What can hang from each mark
K_496: K_159
K_837: K_202 K_257 K_375 K_496
K_873: K_254
K_202: K_672
K_254: K_837
K_257: K_159 K_837
K_545: K_873
K_375: K_837
K_672: K_202 K_375
K_460: K_159 K_837

Known rows, with every way that one mark hangs from another
(K_837 (K_202 K_672) (K_496 K_159)): [-0.73,  0.48,  1.38,  1.03, -2.44, -1.32,  0.68,  0.24,  2.36,  0.65,
 -1.96, -0.90, -0.41,  0.97, -1.25,  3.00,  0.84, -0.02,  1.01,  2.42,
  0.11,  1.59,  1.54,  1.84, -3.20]
(K_257 K_159 (K_837 K_496)): [ 0.67, -0.54,  0.80, -1.42, -1.47, -0.82,  0.90,  1.56, -1.61,  0.24,
 -0.39,  4.82, -0.17,  1.00, -0.27,  2.69,  1.11,  2.46,  3.38,  2.48,
 -1.08,  1.21,  3.70,  1.89, -2.05]
(K_257 (K_837 K_202 K_375 (K_496 K_159))): [ 0.41,  0.96,  1.88, -0.42, -2.55, -1.48, -0.98,  0.13,  1.95, -0.04,
 -0.61,  0.59, -1.00,  0.18, -3.51,  5.08,  0.49,  2.04,  3.10,  2.69,
 -0.87,  2.30,  2.36,  2.16, -4.56]
(K_202 (K_672 (K_375 (K_837 (K_257 K_159) K_496)))): [-1.66,  1.32,  6.20,  0.73, -2.42, -0.80,  2.53,  0.56,  0.60, -0.18,
 -0.91,  3.03, -2.53,  1.18,  0.03,  2.84,  1.34, -0.25,  4.19,  5.21,
  0.27,  2.06, -0.52,  2.32, -2.83]
(K_873 K_254): [-0.64,  0.08, -1.83,  1.76, -1.01, -1.24, -0.25, -0.34, -2.11,  3.31,
 -1.47,  0.37, -0.13, -0.09, -0.38,  0.45,  0.06, -0.69, -0.50,  0.77,
 -0.08, -1.66, -0.55,  2.40, -2.29]
(K_257 (K_837 (K_202 K_672))): [ 0.01,  0.84,  0.34,  0.96, -2.46, -2.02,  2.83,  0.75, -0.02,  1.11,
 -2.40,  0.53, -1.52,  1.79,  0.55,  2.02,  0.39,  1.45,  0.21,  2.25,
  0.22,  1.94,  0.29,  2.04, -3.46]
(K_837 K_257 K_375 K_496): [ 1.24,  0.45,  1.40,  0.66, -2.47, -1.46, -0.55,  0.37,  0.88, -0.23,
 -0.57, -1.05, -0.24, -0.89, -2.23,  3.43,  0.63, -0.05,  2.83,  2.12,
  1.52,  0.80, -0.02,  1.55, -4.17]
(K_545 K_873): [-0.81, -0.12, -3.47, -0.29, -0.52, -1.03, -0.50, -0.03, -1.49,  1.47,
  0.00,  0.71,  0.92,  0.06, -1.45,  1.34,  0.15, -0.53,  0.48, -0.43,
  0.57, -1.33, -1.69,  0.60, -2.74]
(K_672 K_202 (K_375 K_837)): [-3.30, -0.09,  0.80,  1.60, -3.23, -2.05, -0.77, -0.97, -1.49, -0.16,
  0.54,  0.36, -4.05, -1.15,  1.64,  0.09, -1.84, -1.94,  1.22,  2.90,
  0.83, -0.90, -3.17,  2.65, -1.58]
(K_837 K_202 K_375): [ 0.30,  1.09, -0.37,  0.85, -2.32, -2.41, -0.44,  0.19,  0.50,  0.24,
 -1.68, -1.61, -0.95, -0.63, -2.19,  2.46, -0.51, -0.17, -0.17,  1.44,
  1.14,  0.20, -1.64,  1.36, -4.65]
(K_460 (K_837 K_202 K_257)): [-0.72,  2.50,  1.87,  0.85, -1.69, -1.62, -0.40,  0.80,  1.18,  0.84,
 -2.69, -1.34,  0.33, -1.32,  0.68,  1.97,  0.00,  0.37,  0.60,  0.70,
  2.73,  0.04, -1.60,  1.68, -3.98]
(K_375 (K_837 K_202 K_257)): [-0.51,  2.12,  4.04,  1.22, -1.43, -0.61,  0.30, -0.39,  1.23,  1.08,
 -1.39, -0.35, -1.29, -0.18,  0.43,  2.57,  0.31, -0.79,  0.58,  1.25,
  2.23, -0.22, -2.46,  1.80, -3.78]
(K_202 (K_672 K_375)): [-1.82, -0.46, -0.94,  2.05, -2.64, -2.25,  1.71,  0.37, -0.92,  0.96,
 -1.28,  0.09, -2.45,  0.69,  0.47,  0.15, -0.63, -1.44,  0.69,  2.81,
  0.06,  0.61, -0.94,  2.06, -1.94]
(K_496 K_159): [-1.04, -0.68, -1.61,  0.69, -0.98, -0.45, -1.76,  0.29, -0.01,  1.40,
 -0.31,  1.54, -0.93,  0.33, -0.87,  0.76, -0.43, -0.92,  0.04,  0.13,
 -0.54, -1.20,  2.14,  1.65, -1.59]
(K_545 (K_873 (K_254 (K_837 K_202 K_257 K_375 K_496)))): [-0.21,  3.55,  2.55,  0.03, -2.46, -3.35, -0.25, -1.19,  1.92,  0.84,
 -1.78, -4.07,  2.13, -0.97, -3.80,  5.99,  2.46,  0.62,  2.14,  1.96,
  1.94,  0.03, -3.10,  0.82, -6.26]
(K_873 (K_254 (K_837 K_202 K_375 (K_496 K_159)))): [-0.94,  1.98,  2.22,  1.12, -2.61, -2.79, -1.78, -0.77,  1.96,  1.51,
 -1.87, -3.01,  0.39, -0.54, -3.35,  4.65,  1.39,  0.26,  1.03,  2.19,
 -0.16,  0.15,  1.53,  2.02, -4.35]
(K_257 K_159 (K_837 (K_202 (K_672 K_375)))): [-1.25,  1.51,  2.38, -0.21, -3.10, -2.77,  3.45,  1.20, -0.27, -0.36,
 -2.21,  3.69, -2.95,  1.88,  0.40,  2.36,  0.43,  1.64,  2.07,  4.69,
 -0.98,  2.34, -0.06,  2.13, -3.50]
(K_257 K_159 (K_837 (K_202 K_672) K_375 K_496)): [ 0.93,  1.54,  3.04, -0.64, -3.13, -2.25,  2.72,  1.60,  0.57, -0.88,
 -2.40,  2.20, -1.12,  1.81, -2.48,  4.48,  1.51,  3.33,  3.12,  4.71,
 -0.64,  3.73,  1.58,  1.92, -5.12]
(K_460 K_159 (K_837 K_202)): [-1.22,  2.77, -2.13,  0.62, -0.62, -1.38, -0.67,  1.34, -0.04,  1.28,
 -1.83, -3.63,  0.72, -2.59,  0.31,  0.61,  0.21,  0.92, -1.33,  1.07,
  2.65,  0.57, -0.27,  1.93, -3.16]
(K_202 (K_672 (K_375 K_837))): [-2.70,  0.03,  1.37,  2.47, -2.07, -1.00,  1.77, -0.21, -1.12,  1.54,
 -0.78,  0.56, -3.35,  1.02,  0.59,  0.57, -0.57, -1.72,  0.90,  3.08,
  0.06,  0.91, -1.68,  2.56, -1.78]
(K_873 (K_254 K_837)): [-1.03,  0.26, -0.96,  1.91, -1.47, -2.40, -0.47, -0.13, -1.97,  2.90,
 -1.63, -1.26,  0.25,  0.16,  0.67,  0.64,  0.67, -0.67, -1.06,  0.21,
  0.35, -1.96,  1.14,  1.82, -1.46]

Rows
[ 0.84,  2.75,  3.06, -0.64, -2.39, -2.20,  0.34,  1.08,  1.53, -1.18,
 -2.35,  1.42, -0.91,  0.03, -2.19,  3.44,  0.69,  0.75,  1.49,  2.79,
  1.29,  0.30, -1.44,  0.98, -5.63] : (K_837 K_202 (K_257 K_159) K_375)
[-1.88,  1.93,  5.35,  1.04, -3.91, -3.38,  1.01, -0.10,  4.08, -0.84,
 -1.95, -2.80, -1.45,  0.22,  0.18,  4.04,  1.43, -0.89,  2.43,  3.94,
  1.13,  1.52,  0.89,  1.56, -3.11] : (K_254 (K_837 (K_202 (K_672 K_375)) K_257 (K_496 K_159)))
[ 0.57,  2.03,  4.51, -0.11, -2.80, -1.98,  2.80,  1.31,  2.11, -0.64,
 -2.99,  1.05,  0.06,  0.98, -0.13,  3.40,  2.02,  1.11,  2.40,  3.77,
  1.37,  1.92,  0.03,  1.27, -4.31] : (K_837 (K_202 K_672) (K_257 K_159) K_496)
[ 0.13,  1.13,  2.24,  0.42, -3.16, -1.66,  0.97,  0.50,  2.37,  0.02,
 -1.63,  0.07, -1.44,  1.52, -3.19,  4.96,  0.94,  2.17,  2.73,  3.67,
 -1.04,  3.54,  2.33,  2.29, -4.79] : (K_257 (K_837 (K_202 K_672) K_375 (K_496 K_159)))
[-1.26,  1.12,  2.16,  2.21, -1.78, -0.93,  1.99, -0.07,  0.25,  1.72,
 -2.22, -0.69, -1.62,  1.40,  0.45,  1.57,  0.25, -0.64, -0.55,  1.85,
  1.20,  1.06, -1.79,  2.04, -3.19] : (K_375 (K_837 (K_202 K_672)))
[-2.57,  0.88,  5.18,  1.75, -2.47, -0.20,  0.65, -0.60,  2.27,  0.57,
 -0.23,  0.68, -2.89,  0.99, -0.68,  3.21,  0.70, -1.44,  3.80,  4.19,
 -0.13,  1.75,  0.10,  2.78, -2.44] : (K_202 (K_672 (K_375 (K_837 K_257 (K_496 K_159)))))
[ 0.11,  2.10,  3.78,  0.97, -3.45, -1.76,  0.48,  0.18,  4.10, -0.58,
 -2.22, -1.93, -0.96,  0.63, -3.11,  4.85,  1.19,  0.30,  2.36,  3.51,
  0.86,  2.35,  0.08,  1.72, -5.45] : (K_837 (K_202 K_672) K_257 K_375 (K_496 K_159))
[ 0.55,  1.30,  0.68,  1.04, -3.12, -2.49,  2.22,  0.83,  0.23,  0.32,
 -2.44, -0.17, -1.99,  1.59, -1.84,  3.02,  0.22,  1.86,  0.66,  2.94,
  0.02,  2.68, -0.24,  1.97, -4.84] : (K_257 (K_837 (K_202 K_672) K_375))
[-0.01,  4.19,  1.83,  1.15, -2.54, -1.94,  1.08,  1.51,  2.53, -0.41,
 -2.76, -5.74,  0.60, -1.88, -1.98,  3.59,  1.65,  1.92,  1.32,  3.98,
  3.34,  3.73, -0.96,  2.00, -5.67] : (K_460 K_159 (K_837 (K_202 K_672) K_257 K_375 K_496))
[ 0.93,  1.02,  1.78,  0.88, -3.42, -2.42,  2.21,  0.73,  1.07,  0.02,
 -2.07, -1.07, -1.13,  1.07, -2.32,  4.40,  0.86,  2.28,  2.41,  3.61,
  0.07,  3.68,  0.60,  2.18, -4.95] : (K_257 (K_837 (K_202 K_672) K_375 K_496))
[-0.82,  4.46,  3.18, -0.36, -2.52, -3.52,  2.11,  0.11,  1.27,  0.42,
 -3.72, -0.84,  0.92,  1.89, -3.24,  4.67,  2.80,  1.22,  0.98,  3.21,
  0.76,  0.50, -2.97,  0.60, -6.54] : (K_545 (K_873 (K_254 (K_837 (K_202 K_672) (K_257 K_159) K_375))))
[-1.11,  2.04,  6.02,  1.46, -2.12, -0.08,  0.85, -0.40,  3.61,  0.78,
 -1.67, -0.66, -1.22,  1.16, -0.89,  4.14,  1.42, -0.27,  2.29,  3.05,
  0.98,  1.93,  0.00,  2.27, -3.88] : (K_375 (K_837 (K_202 K_672) K_257 (K_496 K_159)))
[ 1.13,  2.55,  4.64,  0.00, -3.37, -2.33,  2.28,  1.38,  2.51, -1.49,
 -3.02,  0.26, -0.51,  0.86, -2.42,  4.46,  1.84,  1.39,  2.74,  4.54,
  1.25,  2.71, -0.51,  1.27, -5.81] : (K_837 (K_202 K_672) (K_257 K_159) K_375 K_496)
[-1.48,  3.23,  6.42,  0.83, -3.75, -4.04,  2.92,  0.13,  1.70,  0.15,
 -3.45, -0.80, -0.70,  0.55,  0.29,  3.90,  2.53,  0.29,  2.57,  5.47,
  0.72,  1.32, -0.75,  2.00, -4.01] : (K_873 (K_254 (K_837 (K_202 (K_672 K_375)) (K_257 K_159) K_496)))
[ 0.59,  1.15,  0.31,  0.23, -2.47, -2.25,  0.29,  0.51, -0.06,  0.26,
 -1.36,  0.42, -1.54,  0.23, -1.93,  3.30, -0.23,  1.62,  1.11,  1.97,
  0.23,  1.39, -0.26,  1.86, -4.71] : (K_257 (K_837 K_202 K_375))
[-1.52,  2.70,  5.04,  0.31, -3.63, -4.05,  2.80,  1.14,  1.77, -1.31,
 -3.12,  0.18, -1.88,  1.00,  1.46,  2.45,  1.37, -0.26,  1.17,  4.06,
  1.33,  0.84, -0.63,  0.99, -3.42] : (K_254 (K_837 (K_202 (K_672 K_375)) (K_257 K_159)))
[ 0.00,  0.96,  1.14,  0.29, -2.35, -1.55, -1.83, -0.09,  2.49, -0.08,
 -0.92, -1.28, -0.49, -0.70, -3.83,  4.16,  0.26,  0.28,  1.95,  2.19,
  0.13,  1.13,  0.96,  1.72, -4.58] : (K_837 K_202 K_375 (K_496 K_159))
[-2.46,  1.30,  2.53,  1.56, -1.96, -1.56,  0.25, -0.85,  0.13,  1.08,
 -0.53, -0.14, -2.83, -0.72,  0.10,  1.87, -0.78, -1.64,  0.92,  2.59,
  1.11,  0.05, -3.13,  2.28, -3.03] : (K_672 (K_375 (K_837 K_202)))
[ 1.19,  1.35,  2.66, -1.44, -2.54, -1.95,  0.78,  1.24,  0.36, -0.97,
 -1.29,  2.67, -0.65,  0.33, -2.72,  4.72,  1.16,  3.14,  3.55,  3.68,
 -0.41,  2.41,  1.66,  1.75, -4.94] : (K_257 K_159 (K_837 K_202 K_375 K_496))
[-3.56, -0.28,  2.23,  1.14, -3.31, -1.24, -2.03, -1.32,  0.57, -0.54,
  1.29,  0.62, -3.64, -1.15,  0.03,  2.00, -1.13, -1.60,  3.17,  3.67,
 -0.33,  0.02, -0.70,  3.00, -1.52] : (K_672 K_202 (K_375 (K_837 (K_496 K_159))))
[-2.17,  1.14,  3.66,  2.30, -2.41, -0.94,  1.99, -0.32,  0.26,  0.99,
 -0.91,  0.49, -3.38,  0.98,  0.86,  1.45, -0.01, -1.74,  1.84,  3.50,
  1.04,  0.97, -2.48,  2.56, -2.60] : (K_202 (K_672 (K_375 (K_837 K_257))))
[-2.24,  2.92,  2.79,  1.80, -3.13, -2.67,  1.74,  0.62,  1.71,  0.20,
 -3.23, -1.77, -1.68, -0.58,  0.85,  1.85, -0.23, -0.30,  1.36,  3.24,
  2.33,  1.76, -3.11,  2.26, -4.18] : (K_460 (K_837 (K_202 (K_672 K_375)) K_257))
[ 1.17,  1.03,  2.64, -0.69, -2.24, -1.33, -0.12,  1.31,  0.66, -1.14,
 -1.00,  1.93, -0.29, -0.16, -2.54,  3.59,  1.23,  1.00,  3.60,  3.14,
  0.68,  0.71,  0.92,  1.24, -4.35] : (K_837 (K_257 K_159) K_375 K_496)
[-1.44,  0.88,  3.27,  0.77, -1.20,  0.16, -1.36, -0.65,  1.95,  1.37,
 -0.31,  0.08, -0.75, -0.02, -1.38,  3.60,  0.49, -0.48,  1.83,  1.64,
  0.30,  0.49,  0.89,  2.12, -2.84] : (K_375 (K_837 K_202 (K_496 K_159)))
[-0.77,  0.57,  2.32,  0.79, -3.61, -2.87,  2.98,  0.25,  0.73,  0.13,
 -1.48, -0.15, -2.10,  0.60,  0.07,  3.47,  0.50,  1.12,  3.17,  4.52,
  0.06,  3.28, -0.25,  2.55, -3.36] : (K_257 (K_837 (K_202 (K_672 K_375)) K_496))
